Each row was made from one small tree. Brackets hold a mark, then the marks that hang from it, in alphabetical order. Every link used is in the known rows. Write each row's tree.
(in the rows, 128 means zero)
Known rows:
{W {G S}}: [116 115 150 126  97 150  87 152 145 139 112 127 143 155 104 124 106 136
 127 131 137 133  83 124  71 101 144 132 139 149 106  98 156 152 124 123
 125 126 135 119 149 120 154 125 143 139  97 140 138 120 137  98 105 142
 134 103 119 136 112 115 100 136 110 129 146 131 121 121 121 141  97 122
 145 135 118 123  86 146  74 142 141]
{Q {R {N {S L} W}}}: [122 129  86 155 103 144 125 112 130 167 123 156  59  83  90 104 115  97
 146  99 152  99 113 151 103 102 183 141 166 119 138  98 122 150 189 142
  87 111 136  96 142 128 125 103 140 110 110 112  99 131 115 151 164 184
 108 109 127 132 110 146 110 123 146 123 159 112  99 134 126 118 145 162
 129  97 132 143  32 154 163 125 123]
{R {Q Y}}: [135 119 127 144 133  98 104  91 128  96 130 132  81 139  99 136 148 135
 108 141 107 107 153 131 106 169 163 130 114 128 124 142 129 118 109  91
 104 165 115 111  75 161 110 179 137 111 110 117  86 126 108 157 122 115
 116  98 131 150 115 123 153 148 168 156 154 128 127 144 162 125 128 105
 142 141 123 142  90 144 111 129 143]
{N S}: [131 113 100 154 122 125 128 162 136 115 112 108 137 140 136 125 121 119
 124 128 148 143 113 129  91  99 137 134 148 120 131 112 129 130 147 128
 107 107 157 113 121  96 122 122 123 118  96 142 132 126 134 133 150 124
 160 113 140 125  86 131 118 113 141 112  94 109 117 140 102 137 154 154
 114 112 118 145  85 152  99 107 129]
{R {N {S L} {W G}} Q}: [151 120  91 181 103  98 110  89 135 120 153 123  70 136  71  97 111 115
 175 112 153 114  90 133  52 108 210 117 130 112 158 103 108 123 147 110
  53 121 125  82  60 119 127 140  97 107 102 102  81 154 107 133 163 169
 125  86 114 154 121 113 122 125 159 148 188  84  79 149  97 110 102 157
 121 110 120 160  32 158 150 116 164]
{W {G {S N}}}: [123 111 150 122  99 152 102 127 131 158 120 144 152 162  99 123 106 133
 128 124 142 117  84 134  56  90 149 126 125 167 115  88 152 167 124 124
 112 120 130 105 152 117 165 108 149 129  82 150 124 114 148 106 107 144
 138 116 121 127 103 116  95 130 121 124 142 123 122 130 131 148  93 120
 141 133 125 130  87 153  79 140 142]
{R {N S W} {Q Y}}: [153 114  74 193 141  82 119  59 133 118 133 129  33 125  84 126 150 110
 146 135 150  91 122 136  92 126 206 155 141  99 184 137 114 129 146  71
  58 122 120  84  43 113 114 163 107 115  94 119  66 158 119 179 162 170
 137  73 111 163  95 116 144 127 168 163 167  89  91 163 146 119 118 143
 114 125 114 160  30 176 134 107 153]
{L {S {N {R Q}}}}: [127 101 114 119 145 131 149 110 107 139 179 145  99 171 148 125 134 135
 131 106 137 122 161 167 104 120 159 126 135 135 120 105 154 159 108 171
  99  99 120 124 113 134  95 154 151 145  95 144  94  84 130 122 138 117
 101 109 122 127  72 118  85 104 145 183 134  99 118 154 133 138 139  97
 115 103 151 180 127 150 122 110 119]
{W {G {S L N}}}: [127 109 148 118  92 143 102 138 136 164 132 120 137 159  84 109  98 131
 148 109 132 136  85 132  42  90 163 105 120 173 107  85 144 159 119 125
 104 117 129  93 160 124 162 101 154 128  89 135 126 107 135  85 106 147
 139 127 124 134 109 116 106 132 127 127 155 125 126 141 128 152 101 123
 140 119 128 142  81 138  85 143 145]
{G {S N} W}: [146 117 127 137 118 115 122 102 129 169 147 106 115 151 155 129  94 144
 128 103 103 138 112 194 106 104 158 127 103 120 155  88 120 180 112 134
 174  89 110 110 161 109 194 162 148 134  85 166 138 105 160 192 112 151
 161 118 108 109  79 101  79 103 136 150  88 141 122 135 168 186 131 140
 139 145  95 141  75 142 125 176 137]
{Q {R N} {Y E}}: [114 120  78 105 135 128 119 107 133 190  88 146  39  96  80 143 141 100
 135 120 145  39 123 131 115 145 160 144 184 109 137 148 120 138 183  97
 101 163 116  83 161 129 111 114 173 119  94  98  92 120 126 162 124 171
  98 133 139 155  81 163 142 146 167 141 157 138 155 154 174 122 171 140
 147 126 130 124  58 174 105 102 125]
{R {N W}}: [146 132  91 156 142 108 148  71 126 163 140 137  81 107 109 117 137 112
 164 117 161 100 102 131 137 103 169 146 142 102 184 131 106 141 153 111
  97 100 110 110 103 102 140 113 100 145 135 117 101 158 127 148 154 193
 122 117 100 146 133 116 124 117 119 151 169 105  98 133 130 118  99 148
 109 128 128 129 102 140 174 122 129]
{Q {R {N {S L}}} {Y E}}: [116 115  69 120 125 122 117 124 140 189  94 126  30 100  70 132 133  93
 147 111 151  57 111 130  86 128 170 130 187 116 132 134 110 133 188 100
  85 154 129  71 163 118 108 104 176 112  82  88  97 115 127 149 129 175
 113 135 144 154  64 162 144 135 176 129 147 130 153 169 156 133 189 154
 146 110 123 142  32 175  98  97 136]
{N R {S L} W}: [154  96  98 169 169  98 155 140 170 138 115  83  93  80 108 123 137 130
 165 134 146 182 111 126  87  56 204 138 187 116 135 160 127 140 159 160
  55  59 160  93 108 130  97 118  95 113  95 103 141 135 131 124 188 148
 140 114  91 130  70 136 101  64 127 159 180 100  99 137  67 162 152 159
 137  59 115 180  30 176 108 112 115]
{W G}: [124 112 146 125 114 148 108 154 147 141 126 136 154 150  92 118 116 128
 137 126 132 116  91 114  70 114 136 125 146 149  94 120 135 115 124 132
 115 146 125 128 139 128 127 109 131 123 110 123 134 141 141  89 126 131
 116 128 128 125 126 129 126 131 110 120 167 126 112 127  98 125  97 133
 151 118 136 127 118 152  76 135 142]
{Y E}: [106 129 105  71 138 114 127 130 116 143 115 118 148 137 139 149 126 128
 138 138 126 105 117 118 122 144 105 100 157 109 144 139 116 115 156 146
 124 156 131 103 154 111 133 129 123 121 113 117 146 113 132 135 107 118
 120 148 123 132 123 142 110 132 148 136 115 126 174 133 104 110 147 146
 137 135 106 119 128 150 111 106 122]
{G {S L} W}: [147 124 129 155  90 109  98 137 158 149 148  61  84 141 138 118  82 148
 144  87  90 176  99 175  93 108 172 102 112 113 128  92 115 142 106 132
 186  92 114 117 163 123 176 168 141 143 107 127 162 110 135 139 100 150
 148 120 118 122  96 112 106 100 124 152 104 145 131 134 152 188 144 139
 159 132  91 144  69 110 132 186 147]
{R {N W} Q}: [144 137 100 163 124  98 121  44 109 121 156 154  67 122 101 121 133 119
 146 123 144  95 124 140 122 141 184 137 116  99 182 117 114 136 136 105
  74 132 106 107  55 138 131 160  94 120 124 111  75 156 109 173 156 164
 110  82 106 150 149 109 118 143 155 165 184  94  87 131 139 104  89 139
 115 139 126 140  75 147 186 127 150]
{Q R}: [115 134 121 121 104 166 113 133 118 142 115 171  98  97 110 124 116 120
 100 116 129 103 136 149 128 135 139 143 151 132 103 105 145 145 162 153
 123 146 134 118 163 163 118 121 162 109 119 122 108 107 115 151 135 142
  98 113 139 124 124 148 113 140 150 114 141 133 119 119 135 120 150 137
 144 115 133 127  76 142 142 139 116]
{L {S {N {R Q} W}}}: [130 107 108 128 161 124 156  89 113 140 183 153  96 161 144 131 141 132
 136 116 131 131 165 169 108 109 178 141 144 130 134 119 149 163 118 174
  93  87 124 117 103 130  97 158 144 148  88 143  91  86 128 137 155 133
 104 101 100 129  76 121  83  94 141 195 150  87 108 152 120 137 123 106
 113  98 132 181 118 158 136 116 105]
{Q {R N}}: [115 132 101 127 104 157 127 111 112 165 119 175  74  93 100 112 114 110
 131 101 151  76 116 143 128 122 148 142 150 114 128  95 131 153 173 133
 105 140 125 121 151 147 126 107 149 119 123 113  91 123 118 154 141 163
  91 116 144 136 118 144 110 142 147 114 149 125 110 123 146 113 146 140
 132 121 149 126  69 142 158 126 133]
{L {S {N R W}}}: [132 105 105 129 168 128 162 102 120 159 175 147 101 155 152 133 144 128
 141 112 139 138 159 166 111  99 171 146 151 133 140 125 148 161 126 176
  99  74 128 114 117 123 100 141 145 153  89 145 100  90 136 126 160 142
 109 112 102 125  72 120  85  85 123 190 145  91 110 157 125 141 124 108
 111  94 136 180 125 155 131 114  98]

Which tree is each row?
[120 123  91 144  91 152 122 133 123 163 115 150  68  94  92 101 102 102
 144  89 158  88 108 146 101 111 157 130 152 121 123  82 129 146 175 137
  96 121 136 100 155 134 121  99 153 113 113 108  98 120 119 136 146 164
 105 117 150 135 103 145 114 133 156 112 141 117 110 135 134 121 162 153
 129 104 141 137  43 142 155 119 139] -> {Q {R {N {S L}}}}
[139 129  82 145 150  76 119  33 120 135 137 134  42 121  82 141 153 118
 150 139 135  71 126 126 114 154 191 138 139  95 189 152 107 126 145  82
  67 152 106  83  61 121 121 166 106 118 104 105  66 151 114 179 141 167
 109  96 100 170 121 121 136 139 168 179 187 103 121 155 153 107 108 136
 126 140 111 142  66 165 152 114 147] -> {R {N W} {Q {Y E}}}
[148  95 136 126 163 105 135 108 132 115 106 125 100 104 107 135 152 154
 131 146 134 108 149 127 129 133 162 141 140 118 111 162 145 140 109 121
  81 134 118 140  95 181  93 157 113 108 122  97 109 130 127 152 143 100
  99  99 123 150  85 127 117 122 155 162 192 136 120 124 143 149 154 101
 155 111 146 150  84 159  90 121 147] -> {N {R {Q Y}}}
[147 120  98 152 124  92 113  62 117 124 136 132  47 133  79 123 140 120
 149 122 144  67 127 127 111 156 176 135 109 110 159 128 114 127 118  65
  82 158  99 110  63 138 117 157 119 124 119 104  64 144 118 160 131 147
 115  98 134 173 113 115 149 152 165 154 174 117 111 152 178 119 121 118
 127 145 142 142  82 144 143 114 171] -> {R N {Q Y}}
[146  82 117 166 161 113 132 129 151 106 104 130 129 113  98 126 138 145
 137 156 152 144 107 123  65  75 205 161 189 117 118 151 148 143 153 161
  36 104 153 108  76 148 100 155  86  95  75 112 118 149 134 146 193 132
 123  61  90 128  73 126  77  84 133 161 208  86  74 121  54 141 117 154
 150  70 112 169  10 211  74 118 128] -> {N {R Q} S {W G}}
[134 118  77 171 134 122 124 107 158 179 107 140   4  81  64 123 141  94
 141 112 146  83 118 140  94 109 206 167 181 123 137 142 124 141 181  94
  81 121 127  74 136 124 102 111 167 119  90 101  83 130 126 157 159 199
 115 113 124 154  77 156 153 121 151 142 172 124 114 163 165 136 163 152
 139 100 127 152  16 168 123 115 120] -> {Q {R {N {S L} W}} Y}
[126 103 110 127 156 129 150 100 118 144 182 156 101 168 133 126 139 129
 132 112 136 125 148 165  86 108 176 144 146 138 124 115 154 159 115 176
  84  92 124 113 108 135 103 150 144 142  83 139  90  95 131 121 157 133
  96 102 100 127  76 119  81  95 130 194 162  85 102 152 116 135 111 108
 120  95 137 185 111 165 117 118 108] -> {L {S {N {R Q} {W G}}}}
[160 113 127 126 157  95 158  55 119 167 166 125  91  96  82 108 130 127
 184 113 113 141 140 151  72  90 199  90 112 162 139 124 116 152 131 152
  48  91 114  72 110 168 125 108 122  86 107 104  93 110 123 126 155 146
 113 151  98 122 114 129 113  98 165 168 209 106 122 143 124 155 126 126
 127  75 146 187  72 138 150 132 120] -> {S L {N {R Q} W}}
[123 118 152 127  84 141  87 156 155 145 126 104 133 156  86 115  95 136
 144 113 131 147  80 125  52  93 157 114 131 162  97  95 149 139 118 126
 120 122 133 107 154 129 156 113 147 135 103 123 143 116 127  77 100 144
 135 116 123 139 113 123 116 131 113 130 156 131 128 130 117 147 105 123
 152 121 117 134  83 130  87 145 147] -> {W {G {S L}}}
[150 127 126 130 135 111 146  82 135 188 171 124 107 123  70 104 115 106
 187 103 107 144 112 148  44  88 190  90 114 185 133 114 106 139 134 141
  73  98 114  60 140 128 148  78 140 102  97 119 105 114 130  95 146 170
 134 176 102 115 132 129 131 103 144 146 190 105 124 155 112 142  99 141
 124  82 134 175  95 130 139 139 114] -> {S L {N {W G}}}
[161 113 123 123 166  98 173  75 127 191 160 119  97  86  84 111 128 117
 189 112 122 142 132 144  82  76 194  96 125 167 144 132 111 158 135 152
  55  78 117  72 131 153 128  85 125  97 108 112 105 110 134 118 158 156
 125 172  98 119 107 131 112  84 149 163 205 112 121 145 122 162 128 128
 127  67 146 183  89 135 148 134 115] -> {S L {N R W}}
[152 127  74 176 129 103 145 106 140 159 139 105  70 110  98 108 119 101
 184 110 167 128  91 130  97  77 187 131 148 107 178 115 102 129 161 111
  80  83 131  85  99  81 134 102 103 136 112 112 110 152 127 127 165 192
 145 119 111 146 109 121 130 103 130 143 154  93  93 154 111 129 120 161
 104 105 118 151  66 142 161 109 141] -> {R {N {S L} W}}
[127 128 134 155 134 129 113 106 155 138 129 138 118 128 108 140 136 128
 122 142 125 149  99 132  93  94 183 160 163 133 141 135 141 147 145 138
 109 107 134  97 118 118 148 138 123 143  97 143 127 135 132 125 144 172
 136  95  79 131 131 120 105 111 104 161 171 108 104 120 107 127  74 145
 139 121  93 134  77 161 116 147 110] -> {N {W {G S}}}
[140 118 135 132 129 114 137  85 127 163 134 109  90 107 116 132 115 136
 148 121 130 159 121 155  92  69 186 114 114 160 151  94 144 200 133 137
  94  61 136  79 146 135 167 117 145 133 101 141 119  89 133 131 115 165
 149 121  98 137  94 111  82 104 142 163 143 129 135 130 154 176 128 113
 119 113 114 161  56 128 135 144 126] -> {G {S L {N R W}}}
[142  95 130 105 166 102 132 104 128 116 105 119 108 111 108 142 151 152
 132 150 133 101 146 120 124 139 158 130 149 115 116 168 144 136 120 125
  78 146 121 128 100 177  94 154 116 107 114  93 114 127 130 156 133  91
  99 107 123 147  83 135 109 121 161 162 187 133 137 126 136 147 159 110
 157 111 139 147  86 168  85 114 143] -> {N {R {Q {Y E}}}}
[159 103 128 137 121 106 128 110 142 181 148  77  94 130 132 114  86 148
 166  89 105 153 102 187  80  84 180  99 104 135 134  92 120 172 104 143
 152  71 109 104 173 134 180 144 139 126  94 133 144  99 157 157 116 144
 149 135 111 116  69 109  79  88 139 161 125 142 130 139 159 206 155 134
 153 118 110 161  60 130 121 179 143] -> {G {S L {N R}} W}
[134 102 107 133 170 115 154  85 125 145 175 149  76 154 136 135 152 126
 136 114 126 123 167 166 104 118 184 153 149 132 135 137 153 158 112 158
  90  90 121 107 100 129  91 158 151 145  82 140  85  92 128 137 151 138
 108 103 101 134  68 125  97  92 139 205 156  88 112 161 135 144 127  99
 114  96 132 191 112 163 120 113 106] -> {L {S {N {R {Q Y}} W}}}
[126  96 104 101 160 121 149 105 111 146 166 135  95 173 140 138 144 129
 138 112 135 107 164 161  97 126 159 124 144 131 128 121 149 150 111 157
  94 106 117 113 122 132  94 152 157 141  82 134  95  79 133 126 132 117
 101 117 123 137  57 125  92 105 155 193 136 101 135 165 136 140 149  96
 123 103 142 178 123 165 102 103 117] -> {L {S {N {R {Q {Y E}}}}}}
[145 100 137 137 183 119 147 116 160 154 115 141 130  91  98 133 151 146
 149 148 146 135 106 120 108  83 187 162 189 124 122 173 142 145 146 162
  69 102 130 127 114 154 108 118  96 121 108 101 132 155 141 127 173 146
 102 105  78 123 106 132  93  88  99 170 229 112  96 110  81 147  97 143
 159  80 124 147  79 190  88 132 109] -> {N R {W G}}
[141 111  74 145 124  84 115  87 117 127 118 114  60 149  90 131 130 115
 152 126 159  66 114 129  84 146 170 118 132  96 170 124 106 125 146  73
  66 154 123  86  71 109 114 154 116 111  91 109  73 136 120 167 136 143
 130  97 137 168  81 124 138 144 189 144 140 106 124 167 146 118 145 138
 122 140 120 148  52 167 112  92 168] -> {R {N S} {Q {Y E}}}
[141 110 117 133 197  82 144  68 144 126 115 129  86  83 107 154 173 145
 132 168 120 119 144 129 131 126 194 157 176 106 148 197 132 141 142 140
  61 124 124 109  77 170  93 166 100 112 107  98 109 144 123 176 166 135
 101  90  81 144  96 136 104 100 143 196 215 118 120 120 119 142 125 131
 156  98 111 155  61 191 107 119 117] -> {N {R {Q {Y E}}} W}
[130 107 157 118  98 137 103 125 136 150 128 122 134 150  83 112 101 141
 147 115 133 129  92 136  37  94 173 103 118 170  99  85 150 159 117 129
  91 123 126  98 144 146 155 115 147 119  85 127 121 106 135  94 107 130
 127 118 124 138  99 115  96 126 140 137 177 124 124 130 123 156 110 114
 147 112 133 149  65 145  83 143 152] -> {W {G {S L {N {R Q}}}}}
[120 142  96 142 116 149 130  93 117 166 126 182  64  78  97 118 122 108
 131 109 151  84 118 143 133 121 170 154 159 112 142 107 131 156 180 140
  98 123 124 107 141 142 126 110 141 120 121 114  90 132 119 164 154 186
  95 105 122 137 126 142 107 133 140 130 166 113 102 119 140 110 132 151
 127 116 130 125  57 154 172 128 115] -> {Q {R {N W}}}
[150  85 113 140 143 113 147 173 152 137 106  71 119 103 115 114 114 134
 171 121 159 155 109 122  80  74 166 113 161 129 103 134 130 133 143 152
  69  84 154 115 130 139  96 106 110 106 104  98 144 120 137 102 162 114
 137 124 133 134  61 138 105  85 141 134 152 118 118 141  84 169 188 139
 138  68 141 170  57 153  87 106 146] -> {N R {S L}}
[142 118 108 175 125 117 122 151 172 138 133 101 108 125  85 113 116 114
 162 124 132 178  82 125  37  70 196 126 175 139 127 132 120 114 163 150
  74  95 154  74 113  99 120 116 115 115  80 120 134 138 129  94 177 174
 154 118  94 121 108 139 130  84 121 138 167  92  95 150  60 135 106 175
 133  74 100 164  42 166 102 128 118] -> {N {S L} {W G}}
[144 118  66 167 145  75 120  61 130 126 123 125  49 130  89 135 146 110
 152 138 149  81 113 130  89 133 192 140 153  92 191 141 105 124 159  84
  54 139 125  72  58 100 116 165 106 111  85 112  70 150 119 182 157 168
 136  84 109 165  88 122 134 129 178 170 166  95 114 164 134 111 125 154
 120 129 103 153  33 180 127  95 146] -> {R {N S W} {Q {Y E}}}
[143 119  85 175 130 118 135 111 141 160 128 130  97 134  94 113 125 105
 167 117 176 105  76 125  89  79 178 152 166 109 170 119 112 134 164 111
  74 100 133  94 102  81 134 101  97 133 101 124 108 162 143 132 172 189
 140 105 104 138 105 116 113 109 118 137 166  91  83 147  99 120  98 168
 114 114 119 141  64 169 125 108 141] -> {R {N S {W G}}}
